Known rows, with every way that one mark hangs from another
[kibuk [fovutuf kagis]]: [ -4   9 -27  20  46 -65   2 -52 -35  16   3 -11 -15  12  18 -24  57   1
   1  14  15  -7  10   8  25  41  15 -13  16 -15  25  23  12]
[nefisum kodo]: [-10   6  14  18  24 -21  -5  -8  -1  25 -22  22  23  17  26 -14  12 -13
 -10   8  13  10  -7   2  25  33   5 -15  -8 -15  18   5   6]
[potev [kagis [fovutuf kibuk]] [rimir gogi]]: [-26  -4 -17  24 -14 -73 -14 -37 -39  21  23  49  -2  13  14 -23  29  11
  19 -17 -19  -6  -6  16   8  38  30   3  39  19   3  10   8]
[vuza [daka rimir] rafi]: [ -9   0  14 -17   0   0 -29  -2 -25  30  10 -10   1   8  -6 -22  30  15
   6  -1  -4  -7 -25  -8  -6  -4  -2 -20  -3  -7  24  22  20]
[rafi nefisum ratut vuza]: [ -8  -7  -2   4  31 -27  35   9 -10 -21 -11  12 -16  44  14   4  23 -21
   4 -24   4   5  -1  44  15  22  -2   0  -6  36   0   6   6]
[vepazi [pesut [vuza daka]]]: [-16  -9   4  10  35  -2 -31   3 -45  39  67 -34   2  -2  11   7  43 -12
   8  -3  16  13 -40  25  12  35   5  15  -3 -11  -4  18   9]
[daka [rimir gogi] [vuza [rafi nefisum ratut]]]: [-16   5  -1 -31  -1 -15 -29   9  -3 -14  -4 -20  10  11 -31  -7   1 -16
  -2 -10 -34  -9 -17  12   5  11 -13   4 -25  38  27  13   4]
[vepazi [pesut [vuza [rafi [nefisum kodo]]]]]: [  4  23  -8  42  33  17 -10  15  -9  12 -20 -22  -3 -10  -7   3  26 -48
  12  34  14  -3 -35  36  21  19 -32  41 -12   5  -4  20 -15]
[rafi [nefisum [kodo rimir]] ratut vuza]: [ -3  13   8  34  26   0  27   7  40 -32 -47   6  12  39  12  10  -6 -21
   1 -26   3  18   8   4  28  38  -4  35  -3  49  -4 -14 -28]
[daka rimir [vuza rafi]]: [  0   5  -3 -24   4 -11 -39 -19 -28  33  -1  -9  10  10 -11 -24  23  -6
  -1  23  -5 -10  -9  -6  -1   6 -19 -25 -15 -29  35  -1  16]
[potev kagis]: [-18  -3 -12   6  -2 -51   1 -28 -27  32   8  24  10  28  30 -18  34   5
  16  11  10   2 -27  25  15  20  13 -34  11 -12   9   5  17]
[vuza daka rafi]: [-17  -1  13  13   8 -12 -20  -5 -28  32   7   0  -2  20   4 -33  40   3
   8   4   1  -8 -20   7   9  11   4 -26  -1 -14  12  28  29]
[pesut [vuza daka rafi]]: [-20  14  12  12  22  -2 -25   0 -27  35  38 -27 -10   8   6 -29  37 -10
  16  20   4  -1 -34  17  10  10  -7 -14  20 -14   1  30  26]
[vepazi [pesut [vuza daka [rafi nefisum ratut]]]]: [-18  16  -8  22  33   8 -15  24 -29  -6  41 -44 -13   9 -28   2  42 -33
   6   4   4  -4 -46  47  16  18 -14  38 -14  29  -6  37   9]
[vepazi [pesut [vuza [daka rimir] rafi]]]: [ -3   6   3  -8  18  20 -44  10 -45  38  47 -44  -2 -15 -16   0  36  -4
  10  13   1  -3 -53  14  -6   6 -21  23  -2  -7   9  27   4]
[potev [kagis [fovutuf kibuk]]]: [-16  10 -26  24  -1 -72  22 -58 -40  31  22  29  10  14   5 -33  42   8
  13  -7  10   3 -10  16  10  25  14 -14  40 -13   9   7   6]
[daka [rimir gogi [kodo nefisum]]]: [-10   2  17  -7  18 -13 -37 -11  31   7 -10   7  52 -25   8  -6  -3   3
   9  -4 -21  22  -4 -35   3  26  -9   1  -5   9  13  15  -7]
[daka [vuza rafi]]: [-10   5  -6   5  11 -23 -31 -21 -32  35  -4   3   8  20   3 -38  34 -20
   1  27   2 -10  -5   7  14  19 -12 -32 -11 -34  25   1  25]
[rafi vuza]: [ -2 -18   5   3  24 -28  11  -7 -28  23  -7  22  -7  31  38 -14  26  -9
   9  -8   5   6  -3  23   5  22  -1 -24   7  -5   2  -2  10]
[vuza daka [rafi nefisum ratut]]: [-23   8   5  13  16 -11   4  12 -10 -12   4 -10 -11  34 -19 -19  35 -12
   2 -12   1  -9 -17  27  16  11   5  -2 -13  29  12  34  27]
[daka [rimir kodo]]: [-19  -5   2 -15  27 -11 -19 -26   1  22   4   9  27  -2  13 -10  19   2
   0  11  -2  15  12 -14  -2  25 -11 -29 -13 -22   7  12  10]
[vepazi pesut]: [-10 -19  -7  10  31 -24 -18  -5 -45  34   9  13  14   7  18  -4  34 -14
  -5   2  12   6 -23  20  15  39  -1  -7 -25 -17   9   8  12]
[vuza daka [rafi [nefisum kodo] ratut]]: [-19  25  15  31  11   2   7  22  15 -24 -21  -8   6  29 -23 -12  23 -19
  -4  -8   5  -7 -15  14  24  15   4  17 -17  35  15  28  10]
[kagis fovutuf]: [-11 -11  -9   9  21 -46   3 -27 -24  40  11  26  -1   5  12 -48  29  -5
  -2  -7   0   4  -7  15  17  26   1 -40   9 -18   2   5  22]
[daka rimir [vuza [rafi ratut]]]: [-13  17  -3 -29  11 -17 -35  -6 -26   3   7 -10  20  22 -29 -24  15 -15
 -17  21 -13 -10 -14   3   9  10 -19 -25 -25  -4  45   5  26]
[nefisum [kodo rimir]]: [-13   8  10  33  23  -4 -10 -18  24  23 -33  13  34  16  29 -13  -1  -6
  -6   2  10  21   0 -25  31  48   4  -2  -3  -7  13 -13  -9]
[daka [rimir kodo] [vuza [rafi nefisum ratut]]]: [-18  19 -13 -11  19  -1 -21 -14  11 -23  -4 -23  17  14 -43 -13  24 -27
  -2  22 -11  -2  19  -4   1  14 -25  -2 -30   5  17  13   7]
[rafi [nefisum kodo] ratut vuza]: [ -3  10   9  22  27 -13  35  16  16 -33 -36  13   1  40   9   8   9 -30
   1 -19   9   8   2  30  21  25  -3  20  -8  42   1   2 -10]
[fovutuf kagis kibuk]: [-11  11 -22  25  38 -58   8 -50 -36  21   3  11  -2  13  14 -20  47   3
   3   3  22   7   8   6  14  48  13  -5  21 -19  25  21  19]

Rows
[-14  -5  -6 -19  19 -13 -38 -38  -4  23  24 -10  34   3  -2  -8  23  -4
  -2  15  -2  16  26 -26  -3  32  -8 -26 -18 -37  16  -5   9] => [daka [rimir kodo] vuza]
[-21   2  13  21  27 -26 -28 -13  29   5 -13  17  49 -13  20 -19   7  -9
   9   1 -14  23   1 -23  18  38  -1  -5  -3   2   1  19   3] => [rimir gogi [kodo nefisum]]
[-28  31   0   6  42 -15 -13   7 -21   9  18  -9   2  21  -1 -34  17 -33
  -7  40  -5  -6 -35  41  24  15 -25 -22   4   5  12  27  33] => [pesut [vuza [rafi ratut]]]
[-16 -12  29 -33   2 -13 -15  27 -15  -7  32 -11  13  18   4   6   2  19
   2 -56 -34  10 -25   6  -3  18  13   4   1  57   5  15   2] => [rafi ratut [vuza [daka [rimir gogi]]]]
[-25   2  20  26  10  -6 -24  -2  34  21 -32  11  44   5  32 -11 -19   1
  -4 -16 -19  22 -11 -28  32  53  10   6   0  17   3  -4 -16] => [nefisum [kodo [rimir gogi]]]
[ -9  37   1  -3  22  -4 -44 -18  18 -23  -9 -12  52   0 -40 -30  16 -25
 -10  35  -8   5   4 -33   9  12 -32   1 -22  -7  38   8  12] => [daka [rimir [kodo nefisum]] [vuza [rafi ratut]]]
[-14  -5 -23  23 -11 -59 -12 -30 -37  30  16  47 -18  27  20 -41  48   0
  19   9  -3 -12 -13  27  14  23  17 -28  26  -5  -2  -3  24] => [potev [kagis fovutuf] rimir]
[-16  -1  -7 -15  -1   0 -41 -12  15   3 -11 -21  19 -12 -19 -10  12 -12
  17   5 -29   1  14 -13  -7  15 -22   4 -16   5   2  16  -9] => [daka [rimir gogi kodo] [vuza [rafi nefisum]]]
[ -3 -11  12 -25  12  -6  18  16  -9 -21  19 -16 -15  33  -9  17  25   3
   8 -51   0   8 -10  19  -7   7   8  18  -4  49   7  11  -2] => [rafi nefisum ratut [vuza [daka rimir]]]
[-20  12   7 -34   0 -17 -48   9 -17   2   7 -13  28   9 -22 -22  -4 -10
 -13   0 -40  -8 -25   0   8  17 -13 -16 -21  22  35  11  18] => [daka [rimir gogi] [vuza [rafi ratut]]]
[-15 -18   7 -39   0 -26 -46 -13 -16  33  23  -9  26  -1   9  -2   4   6
   0 -19 -23   8 -13 -12   3  28   7 -19 -13  -5  27  -4   5] => [daka [rimir gogi] vuza]
[ -4  14  24  -4  23   1 -11   1  22 -34  15 -11  37  10 -14   1  21   2
   5 -21  -1  21   5 -28  -5  14  -4  21  -1  29  11  13  -2] => [rafi ratut [vuza [daka [rimir [kodo nefisum]]]]]
[-10  23 -22  56   6 -61  -8 -62   1  -2   6  48  22   4  -3 -30  48  -7
  26  19  14   7  24 -19   7  33  12  18  39 -10   7   6   3] => [potev [kagis [fovutuf kibuk]] [rimir [kodo nefisum]]]
[-22  26  14 -21  23   6 -28  13 -21   7  47 -39   1   9 -22 -16  19  -6
  -3  13  -9  -4 -43  17   5   1 -13  -4   5  16  21  30  24] => [pesut [vuza [daka rimir] [rafi ratut]]]
[ -9  10  21  36  15  10  20  14  39 -32 -18 -15  10  42   3  13  10  -8
   8 -46   7  20   5  -8  24  38  12  47   3  55  -9  -6 -25] => [rafi [nefisum [kodo rimir]] ratut [vuza daka]]
[  0 -24  10   8  13 -15  21   3 -13   8   8  -3 -28  34  22   7  42   1
  28 -41  16   8   1  22  -1  14  13  10  10  19 -11   8  -1] => [rafi nefisum [vuza daka]]
[-12 -18  21 -30   1  -8   5  28   0 -23  18 -19  -6  20  -4  20   6  12
  13 -71 -28   7 -19  18  -4  13  13  25  -1  74  -2  16 -11] => [rafi nefisum ratut [vuza [daka [rimir gogi]]]]
[-10  13   5  34  -4   7 -33  -5  40   5 -49 -15  26   6  -2 -15  -7 -21
  12  -5 -21   6   2 -23  26  38  -9  29  -7  19   6 -10 -27] => [daka [vuza [rafi [nefisum [kodo [rimir gogi]]]]]]
[ -2   8   6  -5  29 -11 -22 -26  26   5 -10   7  41 -15   3 -10  16  -4
   4  15   6  21   7 -33   3  19 -13  -6  -9 -17  22   9  -1] => [daka [rimir [kodo nefisum]]]
[-13  33  -5  38  15   5 -14  -6  36 -22 -42 -17  26  32 -24 -16   3 -35
  -6  11   0   3   6 -12  32  36 -13  24 -21  19  21 -11  -9] => [daka [vuza [rafi [nefisum [kodo rimir]] ratut]]]
[ -1   6 -18  23  33   3 -13   6 -32  23   5 -25 -23  -4  -2  -1  38 -40
  18  28   9  -4 -39  48  12  14 -32  23  -9  -2  -7  24  -1] => [vepazi [pesut [vuza [rafi nefisum]]]]
[-31 -16  23 -20   3  -4 -41  -6   6  20  34 -13  35 -12   5  -1  12  25
   9 -29 -27  19   2 -29  -6  29  15 -10  -3   8  -6  26   3] => [vuza [daka [rimir gogi kodo]]]
[ -3  15   3  33  14  -2   9   1  11   7 -57  14  -2  14   3 -19  18 -28
   7  18  11  -8  -7  15  21  12 -14   4 -10   4  12  16   0] => [vuza [rafi [nefisum kodo]]]
[-17   9  21  42 -10  17 -20  12  44   3 -39 -16  17   5   3 -11  -2   2
  18 -30 -18   6 -14 -25  22  30   6  35   3  40  -7  15 -24] => [vuza daka [rafi [nefisum [kodo [rimir gogi]]]]]
[-20  23 -10  15  45  -5 -25  17 -44  10  24 -17   7   6 -11 -17  25 -42
 -10  38  -2  -3 -50  46  24  23 -33   5 -15   5   9  27  24] => [vepazi [pesut [vuza [rafi ratut]]]]
